Each row comes from the steps of one walk. Every step used is in the known rows, and no mark comes twice. Write the walk behind each row, first mark first.
Known rows:
W, C, B, H, K: [ 0.12  0.40  0.59  0.03 -0.21 -0.01  0.19 -0.26 -0.27  0.24 -0.41 -0.17
  0.25  0.24  0.09 -0.12  0.04 -0.24 -0.32  0.03  0.54 -0.21  0.16  0.01
  0.16  0.32]
B, W, H, K, L: [ 0.09 -0.08  0.30 -0.14 -0.19 -0.13  0.26 -0.20 -0.50  0.24 -0.46  0.01
  0.33 -0.12  0.19 -0.23  0.26 -0.18 -0.39  0.28  0.27 -0.18  0.16 -0.06
  0.25  0.43]
H, L, K: [ 0.06  0.00  0.29 -0.21 -0.14 -0.09  0.29 -0.32 -0.08  0.39 -0.31  0.00
 -0.14 -0.26  0.27 -0.07  0.01 -0.27 -0.37  0.16  0.45 -0.05  0.11 -0.05
  0.11  0.49]
H, B: [ 0.02  0.00  0.14  0.02 -0.07  0.05  0.02 -0.32 -0.08  0.20 -0.41  0.06
  0.02 -0.11  0.10 -0.05  0.01 -0.23 -0.02 -0.04  0.45 -0.07  0.14 -0.05
  0.29  0.23]
W, K, L, H, B, C: [ 0.16 -0.18  0.17  0.00 -0.13 -0.20  0.12 -0.33 -0.23  0.18 -0.60 -0.01
  0.11 -0.40  0.19 -0.17  0.01 -0.36 -0.38  0.34  0.44 -0.14  0.35 -0.12
  0.23  0.40]
B, C: [ 0.03  0.06  0.16 -0.07 -0.19  0.14  0.30 -0.16 -0.29  0.39 -0.50 -0.09
  0.06 -0.26  0.01 -0.05 -0.15 -0.50 -0.21  0.34  0.37 -0.07  0.11 -0.05
  0.21  0.28]
W, C, B: [ 0.11  0.31  0.32 -0.07 -0.24  0.15  0.13 -0.15 -0.24  0.18 -0.53 -0.14
 -0.14  0.06  0.15 -0.14 -0.06 -0.45  0.10  0.06  0.54 -0.25  0.00  0.02
  0.18  0.31]
B, H, L, K, W, C: [ 0.17  0.01  0.49 -0.23 -0.35 -0.02  0.45 -0.23 -0.30  0.36 -0.40  0.00
 -0.02 -0.07  0.58 -0.21  0.12 -0.26 -0.30  0.46  0.31 -0.22  0.22  0.09
 -0.01  0.52]
K, H, B: [ 0.00  0.16  0.03  0.05  0.07  0.01  0.10 -0.20 -0.10 -0.05 -0.41  0.11
  0.15 -0.26  0.05 -0.06  0.03 -0.12 -0.09  0.13  0.46 -0.04  0.21 -0.15
  0.24  0.18]
K, L: [-0.03 -0.04  0.09 -0.07 -0.16  0.02  0.30 -0.17 -0.34  0.32 -0.47 -0.01
 -0.04 -0.39  0.14 -0.06  0.04 -0.27 -0.17  0.18  0.43 -0.05  0.04 -0.06
  0.30  0.42]
K, H, W: [-0.09  0.16  0.19  0.04 -0.01 -0.03  0.31 -0.14 -0.32  0.03 -0.51  0.12
  0.37 -0.11  0.13 -0.10  0.06 -0.28  0.03  0.36  0.39 -0.17  0.28 -0.02
  0.18  0.12]
H, K: [ 0.02  0.17  0.39 -0.03 -0.13 -0.06  0.18 -0.25 -0.18  0.35 -0.32  0.05
  0.29  0.12  0.04 -0.06 -0.02 -0.19 -0.22 -0.02  0.58 -0.07  0.22  0.04
  0.24  0.32]
K, L, B, H, W, C: [ 0.06  0.13  0.44 -0.06 -0.25  0.02  0.35 -0.25 -0.58  0.30 -0.61  0.04
  0.22 -0.14  0.30 -0.17  0.25 -0.34 -0.27  0.28  0.40 -0.23  0.16  0.13
  0.20  0.34]
H, K, L, B, C: [ 0.10  0.06  0.43 -0.15 -0.21  0.05  0.26 -0.16 -0.30  0.41 -0.51  0.04
  0.19 -0.43 -0.07 -0.20  0.11 -0.28 -0.52  0.18  0.73  0.00  0.15  0.02
  0.33  0.49]
C, W, H, K: [ 0.19  0.08  0.39 -0.09 -0.05 -0.09  0.19 -0.18 -0.19  0.08 -0.46 -0.06
  0.52  0.13  0.06 -0.18  0.17 -0.07 -0.19  0.12  0.42 -0.32  0.13  0.09
  0.00  0.16]
B, C, W, K, H: [ 0.23  0.14  0.07 -0.02 -0.05 -0.11  0.33  0.03 -0.33 -0.03 -0.49 -0.09
  0.30 -0.25  0.05 -0.17  0.04 -0.18 -0.22  0.48  0.39 -0.32  0.32 -0.09
 -0.07  0.15]
H, B, C, W: [ 0.18 -0.05  0.13 -0.06 -0.14  0.11  0.14 -0.18 -0.07  0.25 -0.60 -0.12
  0.16 -0.24 -0.01 -0.22  0.08 -0.33 -0.05  0.27  0.54 -0.29  0.10  0.02
  0.15  0.21]
B, W: [-0.03 -0.05  0.23 -0.04 -0.23  0.14  0.20 -0.22 -0.41  0.40 -0.47 -0.03
  0.02 -0.03  0.16 -0.17  0.09 -0.44 -0.11  0.30  0.17 -0.20  0.11 -0.05
  0.14  0.26]
L, H, W, K: [ 0.07 -0.10  0.43  0.08 -0.11 -0.29  0.14 -0.35 -0.32  0.11 -0.54  0.07
  0.32  0.14  0.35 -0.11  0.05 -0.34 -0.08  0.26  0.30 -0.31  0.47  0.07
  0.01  0.15]
W, H, L, B: [ 0.09  0.12  0.35 -0.19 -0.02  0.08  0.13 -0.16 -0.22  0.12 -0.45  0.07
 -0.04 -0.45  0.23 -0.19  0.16 -0.06 -0.20  0.14  0.33 -0.09 -0.04 -0.03
  0.08  0.18]
B, C, W, K, H, L: [ 0.21  0.15 -0.02 -0.13 -0.06 -0.19  0.34  0.08 -0.27  0.10 -0.45 -0.06
  0.11 -0.52  0.22 -0.28  0.07 -0.08 -0.12  0.57  0.40 -0.29  0.25 -0.16
  0.02  0.22]
L, K, W: [ 0.10 -0.21  0.59 -0.15 -0.27  0.07  0.32 -0.28 -0.09  0.27 -0.38  0.07
  0.04  0.00  0.34 -0.14  0.06 -0.26 -0.22  0.27  0.43 -0.14  0.26  0.12
  0.00  0.47]
H, B, C, W, K, L: [ 0.29 -0.20  0.06 -0.09 -0.20 -0.18  0.17 -0.15 -0.31  0.24 -0.54 -0.09
  0.09 -0.37  0.17 -0.25  0.19 -0.18 -0.22  0.27  0.51 -0.32  0.26 -0.04
  0.21  0.41]
L, B, C, W: [ 0.17  0.04  0.36 -0.11 -0.16  0.23  0.23 -0.10 -0.16  0.29 -0.63 -0.11
  0.13 -0.34 -0.09 -0.25  0.12 -0.33 -0.21  0.27  0.61 -0.26  0.02  0.10
  0.01  0.21]
H, W: [-0.06  0.00  0.31  0.00 -0.14  0.01  0.21 -0.26 -0.30  0.29 -0.51  0.07
  0.23  0.05  0.20 -0.09  0.04 -0.38  0.10  0.19  0.38 -0.19  0.22  0.09
  0.22  0.18]

Which walk is each row?
[ 0.10  0.03  0.41 -0.11 -0.14 -0.07  0.16 -0.25 -0.39  0.20 -0.41  0.01
  0.43  0.19  0.15 -0.20  0.18 -0.23 -0.31  0.22  0.18 -0.23  0.21 -0.01
  0.11  0.23] => B, W, H, K
[ 0.11 -0.04  0.42  0.07 -0.20 -0.18  0.20 -0.25 -0.48  0.15 -0.52 -0.12
  0.13 -0.13  0.30 -0.18  0.21 -0.21 -0.20  0.23  0.34 -0.30  0.30 -0.05
  0.21  0.33] => C, B, H, W, K, L
[ 0.10 -0.02  0.42 -0.14 -0.11  0.17  0.12 -0.22 -0.44  0.08 -0.53  0.01
  0.14 -0.12  0.15 -0.23  0.26 -0.28 -0.29  0.26  0.06 -0.22  0.01 -0.02
 -0.01  0.13] => L, B, W, H
[ 0.32 -0.10  0.17 -0.05 -0.17 -0.14  0.09 -0.18 -0.21  0.20 -0.50 -0.11
  0.16 -0.09  0.13 -0.22  0.09 -0.24 -0.13  0.22  0.44 -0.38  0.31 -0.01
  0.06  0.21] => H, B, C, W, K
[ 0.01  0.22  0.45  0.14 -0.11  0.21  0.17 -0.27 -0.21  0.13 -0.45 -0.26
 -0.02 -0.08  0.05 -0.04  0.00 -0.29 -0.21  0.14  0.31 -0.15  0.02 -0.11
  0.08  0.15] => C, B, H
[ 0.13  0.01  0.17 -0.08 -0.18  0.15  0.31 -0.09 -0.20  0.31 -0.60 -0.19
  0.15 -0.24 -0.03 -0.19  0.01 -0.42 -0.08  0.39  0.47 -0.29  0.04  0.04
  0.04  0.21] => B, C, W
[ 0.11  0.16  0.37 -0.17 -0.32  0.17  0.20 -0.18 -0.50  0.38 -0.55  0.04
 -0.02  0.00  0.21 -0.25  0.19 -0.48 -0.19  0.22  0.34 -0.24  0.08  0.10
  0.09  0.33] => L, B, W, C
[ 0.08 -0.09  0.26 -0.20 -0.13  0.01  0.27 -0.08 -0.24  0.12 -0.43  0.07
  0.03 -0.34  0.51 -0.26  0.12 -0.05  0.10  0.48  0.13 -0.21  0.09 -0.03
  0.06  0.23] => K, W, H, L
[ 0.06 -0.07  0.23 -0.10 -0.13  0.10  0.20 -0.21 -0.47  0.12 -0.50 -0.06
  0.17 -0.02  0.22 -0.17  0.15 -0.36 -0.17  0.38 -0.08 -0.25  0.05 -0.07
  0.01  0.13] => B, W, H
[ 0.12  0.26  0.44 -0.03 -0.26 -0.08  0.28 -0.22 -0.39  0.28 -0.47 -0.14
  0.17 -0.07  0.15 -0.17  0.14 -0.20 -0.39  0.11  0.59 -0.18  0.12 -0.03
  0.30  0.50] => W, C, B, H, K, L
[ 0.09  0.02  0.23 -0.05 -0.24 -0.01  0.10 -0.36 -0.33  0.25 -0.63  0.04
  0.07  0.07  0.32 -0.25  0.14 -0.53 -0.10  0.31  0.29 -0.30  0.21  0.01
  0.13  0.32] => L, H, B, W, C
[ 0.11  0.07  0.30 -0.21 -0.36  0.11  0.26 -0.16 -0.59  0.40 -0.59  0.05
 -0.07 -0.21  0.25 -0.30  0.26 -0.44 -0.26  0.26  0.40 -0.23  0.05  0.06
  0.20  0.47] => K, L, B, W, C
[ 0.25 -0.15  0.10 -0.11 -0.24 -0.15  0.31 -0.06 -0.42  0.29 -0.55 -0.14
  0.08 -0.37  0.17 -0.22  0.12 -0.25 -0.25  0.37  0.45 -0.33  0.22 -0.02
  0.12  0.41] => B, C, W, K, L
[ 0.05  0.29  0.62  0.11 -0.12  0.02  0.13 -0.29 -0.16  0.22 -0.38 -0.17
  0.26  0.13  0.00 -0.09  0.05 -0.16 -0.35 -0.01  0.53 -0.14  0.16 -0.05
  0.17  0.27] => C, B, H, K
[ 0.07 -0.04  0.59 -0.08 -0.25  0.01  0.23 -0.17 -0.15  0.31 -0.36  0.13
  0.32  0.11  0.27 -0.22  0.09 -0.10 -0.01  0.19  0.56 -0.17  0.33  0.13
  0.17  0.37] => H, K, W
[ 0.24 -0.25  0.40 -0.20 -0.18  0.03  0.19 -0.32 -0.12  0.09 -0.51  0.03
  0.20 -0.17  0.25 -0.20  0.09 -0.33 -0.35  0.41  0.29 -0.15  0.25  0.00
  0.10  0.36] => L, K, W, H, B, C
[ 0.18 -0.18  0.26 -0.13 -0.15  0.11  0.15 -0.20 -0.20  0.07 -0.56  0.03
  0.22 -0.23  0.22 -0.22  0.06 -0.29 -0.09  0.44  0.23 -0.18  0.21 -0.03
  0.18  0.22] => K, W, H, B, C
[ 0.13  0.06  0.60 -0.14 -0.12 -0.01  0.10 -0.26 -0.36  0.17 -0.44  0.07
  0.40  0.10  0.09 -0.25  0.29 -0.16 -0.41  0.12  0.31 -0.19  0.17  0.05
  0.08  0.23] => L, B, W, H, K
[ 0.02  0.06  0.39 -0.01 -0.25  0.21  0.07 -0.20 -0.28  0.26 -0.52 -0.15
 -0.12 -0.01  0.10 -0.27  0.12 -0.45  0.01  0.22  0.31 -0.27  0.04 -0.08
  0.16  0.26] => C, B, W
[ 0.17 -0.05  0.47 -0.07 -0.24 -0.03  0.06 -0.23 -0.46  0.29 -0.41  0.04
  0.01  0.00  0.22 -0.22  0.22 -0.25 -0.30  0.14  0.24 -0.26  0.31  0.01
  0.02  0.25] => L, B, W, K
[ 0.02  0.04  0.27 -0.08 -0.17 -0.13  0.27 -0.21 -0.29  0.37 -0.40  0.04
  0.22 -0.18  0.10 -0.11  0.08 -0.16 -0.30  0.05  0.63 -0.05  0.17 -0.02
  0.37  0.49] => H, K, L
[ 0.25  0.18  0.26 -0.05 -0.04 -0.05  0.27  0.02 -0.30 -0.06 -0.51 -0.02
  0.26 -0.34 -0.01 -0.24  0.14 -0.11 -0.33  0.38  0.51 -0.30  0.29 -0.03
 -0.10  0.16] => L, B, C, W, K, H
[ 0.00  0.06  0.36  0.02 -0.16 -0.09  0.34 -0.26 -0.37  0.35 -0.38 -0.05
  0.28 -0.19  0.09 -0.07  0.13 -0.10 -0.51  0.15  0.46 -0.04  0.17 -0.06
  0.29  0.46] => B, H, K, L
[ 0.13  0.06  0.50 -0.16 -0.07 -0.03  0.17 -0.22 -0.32  0.13 -0.46  0.11
  0.27 -0.30  0.06 -0.18  0.26 -0.03 -0.47  0.00  0.58 -0.06  0.08  0.04
  0.22  0.38] => W, H, K, L, B
[ 0.07 -0.13  0.26  0.03 -0.10 -0.24  0.23 -0.30 -0.32  0.12 -0.55  0.00
  0.08 -0.28  0.29 -0.09  0.03 -0.26 -0.33  0.28  0.36 -0.17  0.29 -0.06
  0.08  0.38] => W, K, L, H
[ 0.10  0.12  0.38 -0.09 -0.05 -0.10  0.18 -0.24 -0.26  0.11 -0.37  0.02
  0.43  0.14  0.10 -0.07  0.04 -0.13 -0.28  0.06  0.34 -0.14  0.17  0.02
  0.13  0.21] => W, H, K
[ 0.22 -0.08  0.29 -0.26 -0.07 -0.11  0.30 -0.26 -0.10  0.14 -0.43 -0.10
  0.05 -0.25  0.30 -0.18  0.17 -0.17 -0.34  0.29  0.31 -0.26  0.03  0.00
 -0.10  0.33] => C, W, H, L, K
[ 0.22  0.10  0.56 -0.24 -0.35  0.03  0.23 -0.17 -0.09  0.23 -0.48 -0.05
 -0.24 -0.05  0.46 -0.33  0.09 -0.33  0.04  0.27  0.61 -0.30  0.13  0.07
  0.10  0.54] => H, L, K, W, C, B
[ 0.23 -0.04  0.23 -0.03 -0.16 -0.13  0.17 -0.14 -0.27  0.19 -0.43 -0.11
  0.13  0.04  0.19 -0.15  0.09 -0.16 -0.05  0.14  0.38 -0.39  0.26  0.06
 -0.07  0.17] => C, W, K
[-0.04  0.08  0.60  0.08 -0.09  0.12  0.21 -0.34 -0.35  0.24 -0.53  0.03
  0.30 -0.07  0.14 -0.10  0.21 -0.25 -0.27  0.18  0.33 -0.15  0.19  0.10
  0.10  0.12] => L, B, H, W
[ 0.01  0.00  0.46 -0.08 -0.21  0.22  0.12 -0.23 -0.36  0.35 -0.50  0.05
 -0.01 -0.14  0.09 -0.25  0.22 -0.35 -0.25  0.18  0.32 -0.16  0.08  0.02
  0.10  0.25] => L, B, W
[ 0.08 -0.13  0.30  0.04 -0.19 -0.24  0.30 -0.26 -0.58  0.25 -0.47 -0.02
  0.23 -0.15  0.35 -0.10  0.19 -0.18 -0.29  0.30  0.23 -0.24  0.36 -0.03
  0.19  0.33] => B, H, W, K, L
[ 0.06  0.13  0.01 -0.02 -0.02  0.06  0.19 -0.14 -0.18  0.07 -0.49  0.03
  0.18 -0.39 -0.05 -0.10 -0.05 -0.32 -0.23  0.35  0.45 -0.04  0.22 -0.18
  0.28  0.23] => K, H, B, C
